Each row comes from the steps of one walk. Every step used is in the known rows, and no mark comes twice. Write the walk behind each row, first mark first.
Known rows
lavor-dafu-lukeza-gonub: [  8  -7  -6  20  18  -3  18  -3  -4  -6   1   0 -15  30  -4  39   5  -3
 -28   0   0   2   8 -16   1  -2 -28  27]
lavor-moge: [  2   5   2  12  -2  -5  65  -2  -1  -3   3   3   3 -14   1  -1   8   1
 -17   3   5   5   1 -13   2  -2   6   0]
givinu-gogi: [  0  -5  -8   1 -12  48  -7   1   1   8  -8   8  17   8  -1  -2  -1  -9
   4   1   2   6   0  13 -17   0  -1   2]
gonub-lukeza-dafu: [ 24  -5  -7 -12 -11   4  18   2  -3  31   3  -1  16  13   0  24  -1  -7
  -9  -8 -13  -4  -4  -1  -1  -6 -13  17]
lavor-kena-lukeza-gonub-lisut-lagad: [  3  -6  -6  13 -10  -2   1  -6   1  -2  -2  -1   4   0   5 -13   1   0
  -8  -1 -23   4   1  -2   5   4 -27  12]
lavor-kena-gogi-dafu-lukeza-gonub: [  8  -9  -6  25  14   8 -13  -6  -4 -11  -6   1 -14  42  -5  31   6  -9
 -28  -1  -1  -3  12 -14  -5 -12 -26  38]
givinu-gogi-kena-lukeza: [  6  -9  -3   4  19  29  11  -1  -2  11   8   1   6  31   4 -12   3 -26
   8  -3   5 -16  15   7 -10   6  -6  29]
givinu-gogi-dafu-lukeza: [  2  -7  -4   1  21  26 -26   0  -4   2   0   2   1  40  -1  31   2 -14
 -27   0   6   9  14 -11 -13 -19  -9  18]
kena-gogi-dafu-lukeza: [  2  -6  -1   0  22  13 -18  -8  -4   0   2   2  -8  39  -4  33   5 -16
 -32  -1   4   3  11 -21  -7 -17  -7  24]
givinu-gogi-kena-lukeza-gonub-lisut-lagad: [  2  -8  -9   8 -11  17   5  -4   2   2   0   0  10   6   6 -13   0  -5
  -7  -2 -21   2   0   0  -3   7 -28  22]
lagad-lisut: [  1   0   6   1 -39  -2   1   2  -1   0  -1  -3  -6 -36  -2  -8 -16   2
   4   1  -7 -10  -1 -10   0   1   2  -2]
kena-gogi-dafu-lukeza-gonub-lisut: [  5  -8  -8   9  -4   7   2 -24   1  -4  -5   3  -6  52  -2  21   2  -2
 -24  -4  -6   3   2 -10  -5  -5 -31  30]
dafu-lukeza-kena: [  6  -5  -2  18  13   0 -19   2   2 -12   9  -3  -2  30  -3  24   1 -12
 -13   7  -3  -1   9 -15   2  -3  -9  35]
dafu-gogi: [ -1  -3  -3   4  -5 -14 -23  -8   5  -5   0  -2  17  13   4   1   2  -5
  16   3  -7   2  -2  19   0  -5   0  10]
dafu-lukeza: [  2  -2  -2   4  26  -2 -32  -4  -3  -5  10   0 -13  17  -2  29   5  -7
 -23  -1  -4   2  13 -21   0  -5 -10   9]
kena-lukeza-dafu: [  9  -5 -12 -13   6   1  19   0  -4  28  -7   2  12  18   2   9   1 -20
  14  -8  -5  -4   2  -2   2  -3 -10  25]
lukeza-dafu: [  5  -2 -11 -12 -10   0  10   4  -2  22  -8   0  14  16   0  16  -2  -7
   8  -7  -9   0  -3  -1   0  -5  -5  18]
givinu-gogi-dafu: [  0  -7  -2  -3  -6  40   9   6  -1   9 -15   4  19  33   1   4  -3 -10
  -5   2  14  11   1  13 -18 -20   1  14]
gogi-givinu: [  0  -2  -1   0   3   9   5  13   0  -2   7  -8 -38  20   1   0  -3  -2
 -11   3  -5   0   7   1  -6  -2   6 -14]
dafu-gogi-kena: [  0  -6   0   9   0  -4 -15   2   4  -6  14  -9  13  44   6   0  -1  -7
  10  -1  -7 -18  12  17  -6   1   1  32]
kena-gogi: [  0  -4  -2  -2 -14  20  10 -15   1   5  -5   8   0   8  -6   1   4 -12
  -6  -3  -1  -7  -5  -5  -5   3   2  15]
dafu-lukeza-gonub-lisut-lagad: [  0  -4  -8   7  -7  -2  -9  -6   1  -5   0   0   1  -4   3   1   1   4
 -19  -1 -25   9  -2 -12   4   2 -29  12]
gonub-lukeza-kena-gogi: [ 17  -8   0   9 -18  24  19 -13   4   5   4   6   8  19  -7  10   4 -17
 -17   2  -4 -11  -6  -7  -4   3  -5  34]
lisut-lagad: [ -3   0  -2   0  -7  -1  -4   8   0   0   0  -1   7 -32   4 -12   0   1
  -5   1 -18   7  -4  -6   5   2  -7  -2]
gonub-lukeza-dafu-gogi: [ 17  -7  -8  -5 -12 -12  -9  -6   3  17   2  -2  27  22   4  19   1 -10
   9  -3 -15  -1  -5  18   0  -9  -8  22]
kena-lukeza: [  6  -4  -1  -1  23   2  14  -6  -2   8   2   3  -3   3   2 -10   5 -19
   7  -1   5  -5   6  -4   3   3  -6  11]

Write each row's walk
[ 24  -6   3  15  -6   4  12   3   3   0  12  -3  10  16  -1  12  -1  -7
 -14   7  -4  -5  -1  -2   2  -1  -9  28]
gonub-lukeza-kena
[  2  -8  -7   9  -9  -4   0  -7   3  -3   2  -3  10   8   7 -12   1  -4
  -3  -1 -25   0   0   2   3   5 -28  25]
dafu-gogi-kena-lukeza-gonub-lisut-lagad
[  7  -7  -7  19  19   2 -10  -2  -4 -11  -5   0 -14  29  -2  31   5  -5
 -26  -1   0   3   8 -16  -4 -12 -27  33]
gogi-dafu-lukeza-gonub
[ 12  -6  -6  -4  -5   0  -1   8   2   9   8  -9 -18  36   4  13  -2  -9
  -4   1 -15  -1   4  14  -7  -8   0   1]
gonub-lukeza-dafu-gogi-givinu
[  4  -6  -2   8 -16  21  13 -12   4  -1  -4   6   6  20  -7   4   3 -17
  -4   3  -2  -9  -5  -6  -3   3   0  35]
lukeza-kena-gogi
[  2  -7   4   4  -9  19  13  -3  -1   4 -12   2   8  46  -3   6   0 -11
 -12   0  10  -2   6   4  -9 -18   4  22]
lavor-kena-gogi-dafu
[ 10  -9  -7  21  15  -1   8  -5  -1  -7   0  -2  -4  28   3   2   5 -15
   4  -2  -3 -14   8   3  -1   4 -25  44]
dafu-gogi-kena-lukeza-gonub
[  7  -8  -7  11  -1   1  17 -19   2  -1   1   0  -3  45   3   0   1  -4
  -4  -5  -6  -8   5   1  -1   6 -30  30]
gogi-kena-lukeza-gonub-lisut
[  7  -8  -8  18  15   9  -7  -7  -4 -10  -7   2 -14  32  -5  32   6  -9
 -28  -2   0   0   6 -18  -5 -11 -26  39]
kena-gogi-dafu-lukeza-gonub
[  2  -8   2   1  -9  21  23  -3   1   2 -12   3  11  42  -3   8  -1 -15
 -11   4  11   1  -3   0  -8 -17   2  37]
lukeza-kena-gogi-dafu
[  3  -6  -3   6  -9  23  14   4   3  -4   4  -3 -34  34  -4   3  -1 -15
 -13   5  -6  -6   4  -2  -9   0   6  11]
lukeza-kena-gogi-givinu
[  3  -7  -3   7   0  22   4   3   2  -6   8  -4 -38  40  -5  13   1 -17
 -21   5  -7  -6   8 -10  -9  -2   3  14]
dafu-lukeza-kena-gogi-givinu
[  4  -7  -3  10  -4  20  -3 -14   3  -4   1   6  -1  29  -8  18   5 -21
 -15   2  -3  -8   2 -16  -4   1  -4  40]
dafu-lukeza-kena-gogi
[  4  -7  -9  -4   3  -1  -1   7   2   8   4  -8 -20  38   4   6  -1 -16
   7   1 -12   0   7  13  -5  -7   2   6]
kena-lukeza-dafu-gogi-givinu
[  0  -3  -7   6 -16  -2   2  -5   2  -3  -3   0   6 -10   4  -9   0   6
 -10  -1 -23   9  -6  -4   4   4 -26   9]
lukeza-gonub-lisut-lagad
[  2  -7  -4   3  -4  -4 -10   4   3   5   9  -9  19  51   6   8  -3 -10
  14  -4 -11 -19  10  17  -6  -2  -2  41]
lukeza-dafu-gogi-kena
[  6  -9  -7  16  -6   6  -3 -22   1  -6  -4   1  -6  61  -2  21   2  -2
 -24  -4  -7   0   8  -6  -5  -6 -30  30]
lavor-kena-gogi-dafu-lukeza-gonub-lisut
[  1  -6  -3   8  -5  39  -4   8   1   3   9  -2  13  39   3  -2  -3 -10
   1  -2   0 -16  13  13 -18   4   0  26]
givinu-gogi-kena
[ 12  -8  -3   3  -5  -3  -7   3   2   9  15  -9  21  50   6  12  -2 -11
   5  -5 -13 -21  10  17  -6  -2  -6  40]
gonub-lukeza-dafu-gogi-kena
[  0  -4  -3   3  -1  -1 -11   7   4  -6   7  -9 -26  29   4   1  -2  -6
   0   5  -9   2   6  15  -6  -6   6  -7]
dafu-gogi-givinu
[  6  -7 -11  -6  -1 -14  -9  -8   2  14  -5   0  24  26   5   8   2 -19
  25  -2 -10  -1   0  17   2  -7  -6  28]
kena-lukeza-dafu-gogi
[ 10  -6 -10  -2   4  -1  11   2  -4  26  -6  -1  12  32   2   9   1 -19
  14  -7  -7  -8  10   2   3  -4  -9  25]
lavor-kena-lukeza-dafu
[ 10  -7  -7  17  16   1  15  -6  -3  -4  -6   3 -10   6   0   2   6 -11
  -1  -1   1  -5   2  -6   2   3 -25  29]
kena-lukeza-gonub
